What can hang from each mark
moru: gokel lolez mufaf tadum
lolez: moru
mufaf: datinaz moru
datinaz: mufaf tadum
tadum: datinaz
luza: moru vapov
gokel: moru mufaf pibe
vapov: moru

Every row comes from one small tree of marks. Brackets hold a mark, then the marks that hang from it, in alphabetical order. Every link used is in the known rows. Which tree was each row made from?
In the rows, zero is written as 128.
Known rows
[tadum [datinaz [mufaf [moru [gokel pibe]]]]]: [146 127 171 136 146 115 139 162 170 116 192 189  78  89 102  97  75  91
 136 122 168  94 109 143  93 133 100  99]
[lolez [moru [gokel pibe] mufaf]]: [ 97 147 156 100 145 121 157 129  57 126 117 112  85  94 111 121 106 199
  90 114 134 178 138 169 143 145  95 129]
[vapov [moru [gokel pibe]]]: [ 91 138 133 119 170 121 163 117 112 133 130 101  99 113 126 119  98 185
 136 125 111 138 148 155 131 159 148 128]
[lolez [moru gokel mufaf tadum]]: [107 125 131 110 129 114 142  82  56  88  96 109 127 117 120 117 127 176
 101  97 125 185 144 146 151 112 109 105]
[lolez [moru gokel tadum]]: [ 96 122 142 127 148  97 137  92  81  92 114 143 151 121 112  97 143 170
 133  89 108 164 148 135 151 133 139  94]
[luza [moru lolez] vapov]: [124 134 109 139 133 159 134  67 124 170 135  67 163 139 183 188 189 158
 164  86  95 113  96  94 133 138 224 155]
[gokel [mufaf moru] pibe]: [115 113 176 150 151 118 120 170 157 148 141 142 109 135  94 114 139 100
 133 206 137 132 122 140 161 133 131 134]
[mufaf [datinaz tadum] moru]: [171 107 154 169 105 175  91 145 234 153 172 232 139 118 103 137 131  88
 108 142 152  83 126 123  76 128  73 123]
[mufaf datinaz]: [139 146 147 138 144 131 121 162 162 172 126 186 144 140 133 168 114 126
 119 127 134  88 135 115 109 134 109 144]
[gokel [moru lolez tadum] mufaf]: [ 93  93  93 110 108  99 114 149  76 100  90  90 168 175 125  89 195 105
 158 194  89 164 148 127 208 117 180 135]
[lolez moru]: [104 153 166 149 166 126 133 120 110 139 123 184 162 118 118 134 162 166
 138 103  95 126 122 143 140 150 138 128]
[moru lolez]: [112 154 106 144 151 131 121 131  93 148 104 117 168 163 170 173 146 136
 140 114  98  96 125 119 147 130 180 147]
[moru [gokel [mufaf datinaz] pibe]]: [105 127 144  91 128  92 134 211 117 147 137 149  82 125 102 108  98 124
 113 167 167 127 141 132 131 163  86 124]
[luza [moru lolez mufaf]]: [140 142  99 124 118 172 128  89  82 142 115  58 142 131 181 203 139 150
 120 110  96 118 112 128 136 111 172 146]
[vapov [moru gokel [mufaf datinaz] tadum]]: [125 120  94  98 105 147 132  82 118 112 109  93 106 129 137 142  89 159
  94 124 142 153 161 132 106 111  92 108]
[datinaz [mufaf [moru gokel lolez]] tadum]: [146  82  89 125 127 175 112 129 139  84 184 178 122 119 143 130 120 102
 140 106 148  79 107 143  78 139 133  97]
[mufaf moru]: [131 119 171 176 158 150 124 111 164 152 148 178 141 132 129 166 133 128
 132 145 116 104 125 127 129 112 145 131]
[datinaz [mufaf [moru lolez]] tadum]: [161  98  99 150 132 186  93 142 176 105 168 183 152 137 139 140 139  75
 146 128 135  68  96 134  88 132 142 120]
[moru [tadum datinaz]]: [149 164 148 173 129  68 115 140 156 127 105 142 169 146 121  99 129  77
 149 104 119 108 126  96 144  97 133 130]
[moru gokel mufaf [tadum datinaz]]: [141 152 123 137 107  77 141 118  93 103 106 105 117 129 134 108  90 113
 115  94 148 144 132 114 133  89  92 121]
[tadum datinaz]: [140 180 159 176 144  90 130 155 147 154 132 181 155 124 132 127 127 103
 149 101 119  84 111 113 122 123 123 144]
[vapov [moru lolez mufaf [tadum datinaz]]]: [138 171  78 135  91 131 108  69 109 113  84  55 157 152 162 123 142 107
 128 102 100 132 129 124 137  94 148 127]
[gokel moru mufaf]: [ 95 103 145 130 147 106 147 182  98 128 129 167 137 138 104 104 171 131
 160 203  98 149 130 144 178 139 137 154]
[datinaz mufaf tadum]: [162 118 119 150 163 135 123 192 165 101 146 197 151 132 123 119 111  84
 156 117 142  74  96 126  85 145 115 145]
[vapov [moru gokel lolez mufaf tadum]]: [100 126  53  99 114 147 132  47  52  91  86  24 128 152 176 147 118 171
 120 107 104 161 153 141 142 106 163 112]
[vapov [moru [gokel pibe] lolez]]: [ 83 145  95 101 150 140 142 100  81 132 120  67 110 130 157 132 118 185
 134 116 100 129 149 153 142 162 182 124]
[luza [moru [tadum datinaz]]]: [164 149 155 167 118  90 116 107 168 123 136 118 168 113 124 115 145  82
 160  91 100 108 116  94 133 100 151 118]
[vapov [moru gokel tadum]]: [ 99 114 108 129 155 115 145  70 108  95 115  97 142 134 135 116 119 162
 150 111 102 146 155 130 137 126 162 103]
[tadum [datinaz [mufaf [moru gokel]]]]: [146 122 158 149 145 128 138 133 160 105 200 221 104  98 122 121  93  96
 153 103 157  78  99 136  74 127 104  92]

Write each row's tree
[147 139  78 106  85 142  95 121 115 141  73  72 149 176 161 173 118 104
  86 128 139 127 150 105 135  90 120 137] | [moru lolez [mufaf datinaz] tadum]
[157 134 120 127 107 127 109 137 146 143  84 111 137 157 132 159  99 107
  86 139 151 134 147 103 127  89  89 143] | [moru [mufaf datinaz] tadum]
[ 94 108 135  90 107  94 115 138 102  96 128 176 134 121  89  80 154 132
 124 131 141 159 142 135 137 148  91  77] | [lolez [moru [gokel [mufaf datinaz]] tadum]]
[160 119 129 138 124 131 129  90 121 118 100  53 145 131 143 163 126 125
 121 124 108 150 129 111 145  84 146 140] | [luza [moru mufaf tadum]]
[146 130 134 142 136 157 158  74 125 163 127  68 127 121 160 194 149 169
 135 106 121 147  92 104 119 118 162 174] | [luza [moru mufaf] vapov]
[172  89 141 168 152 170 109 158 205 103 177 222 139 120 111 127 118  75
 147 138 148  76  96 136  79 131 111 126] | [datinaz [mufaf moru] tadum]
[126  98 143 122 138  98 154  84 138 135 129  29 111 117 129 114 135 157
 150 100 131 171 128  94 149 130 186 135] | [luza [moru [gokel pibe] tadum] vapov]
[127 129  96  92  85 172 122 141  99 159 112 127 124 142 153 171 141 150
  93 165 120 137 146 140 139 117 110 160] | [gokel [moru lolez [mufaf datinaz]]]
[137 100 148 110  92 116 114 249 177 140 143 188 106 117  62  52 151  84
 124 219 146 142 137 147 142 160  61 157] | [gokel moru [mufaf [datinaz tadum]] pibe]
[157 126 107 116  96 148 127 161 131 125 137 170  97 114 130 141  86 134
  84 112 173 114 131 133  76 131  38 136] | [moru gokel [mufaf [datinaz tadum]]]
[154 102 161 140  95 143  87 207 226 149 165 198 103 118  71  89 134  58
 108 203 173 109 120 136 108 147  61 125] | [gokel [mufaf [datinaz tadum] moru] pibe]
[147 137 136 118 144  60 137 183 139  87 135 127 105 118 107  64  70  73
 146 101 163 114 125 119 122 125 113 108] | [moru [gokel pibe] [tadum [datinaz mufaf]]]
[112 123 107 106 135 120 151  92  92 104  88  28  90 128 127 107  84 165
 105 138 128 185 160 148 150 112 128 127] | [vapov [moru [gokel pibe] mufaf tadum]]
[138  76 145 120 156 121 131 138 159  87 150 123  95 125 105 101  78 101
 129 148 161 135 140 131 128 114 136  94] | [datinaz [mufaf [moru [gokel pibe] tadum]]]
[114 145 142  93 113 151 138 117  84 136 134 178 100  95 122 151 108 189
  80 101 147 145 136 154  98 144  59 111] | [lolez [moru gokel [mufaf datinaz]]]
[126 128  99 144 134 145 142  47 130 135  80  40 141 159 151 144 149 159
 138 121 118 175 122 105 137 105 165 162] | [luza [vapov [moru mufaf tadum]]]
[ 85 127 148  91 123 115 127 154  93 124 153 213 118 103  98 109 152 158
 122 129 140 135 126 149 117 174  84  92] | [lolez [moru [gokel [mufaf datinaz]]]]
[113 130 115 101 116 144 140 155  71 148  93  62 109 140 140 137 134 157
 101 179 104 169 150 152 186 120 144 178] | [gokel [moru lolez mufaf] pibe]
[112 109 158  98 114 108 129 228 146 159 133 166 102 126  79  89 142 113
 123 228 134 147 147 142 166 156  92 156] | [gokel moru [mufaf datinaz] pibe]
[ 91 128 125  85 130 121 138 165 131 137 144 135  82 113 104 102 109 148
 125 172 143 133 142 153 117 175 102 110] | [vapov [moru [gokel [mufaf datinaz] pibe]]]
[154 144 125 152 127 154 102 129 164 124 171 186 145 130 147 144 131  67
 152 111 135  55  90 125  94 121 148 105] | [tadum [datinaz [mufaf [moru lolez]]]]
[ 96 149  86 138 151 164 137  53 120 164 112  77 162 156 179 168 184 176
 166  97  88 120 110 113 129 153 217 157] | [luza [vapov [moru lolez]]]
[152 140  93 106  89 192 122  75 135 187 130  63 129 132 181 215 158 153
 111  98 133 121 104  95  99 125 155 158] | [luza [moru lolez [mufaf datinaz]] vapov]
[160 143 149 170 112  95 130  75 185 146 136  94 167 121 132 116 173  98
 175  75 115 126  98  72 127 106 175 138] | [luza [moru [tadum datinaz]] vapov]
[115 160 169 127 123  62 130 128 116 106 123 137 123  95  83  41 129 129
 128  81 128 160 142 132 150 136 110  94] | [lolez [moru [gokel pibe] [tadum datinaz]]]
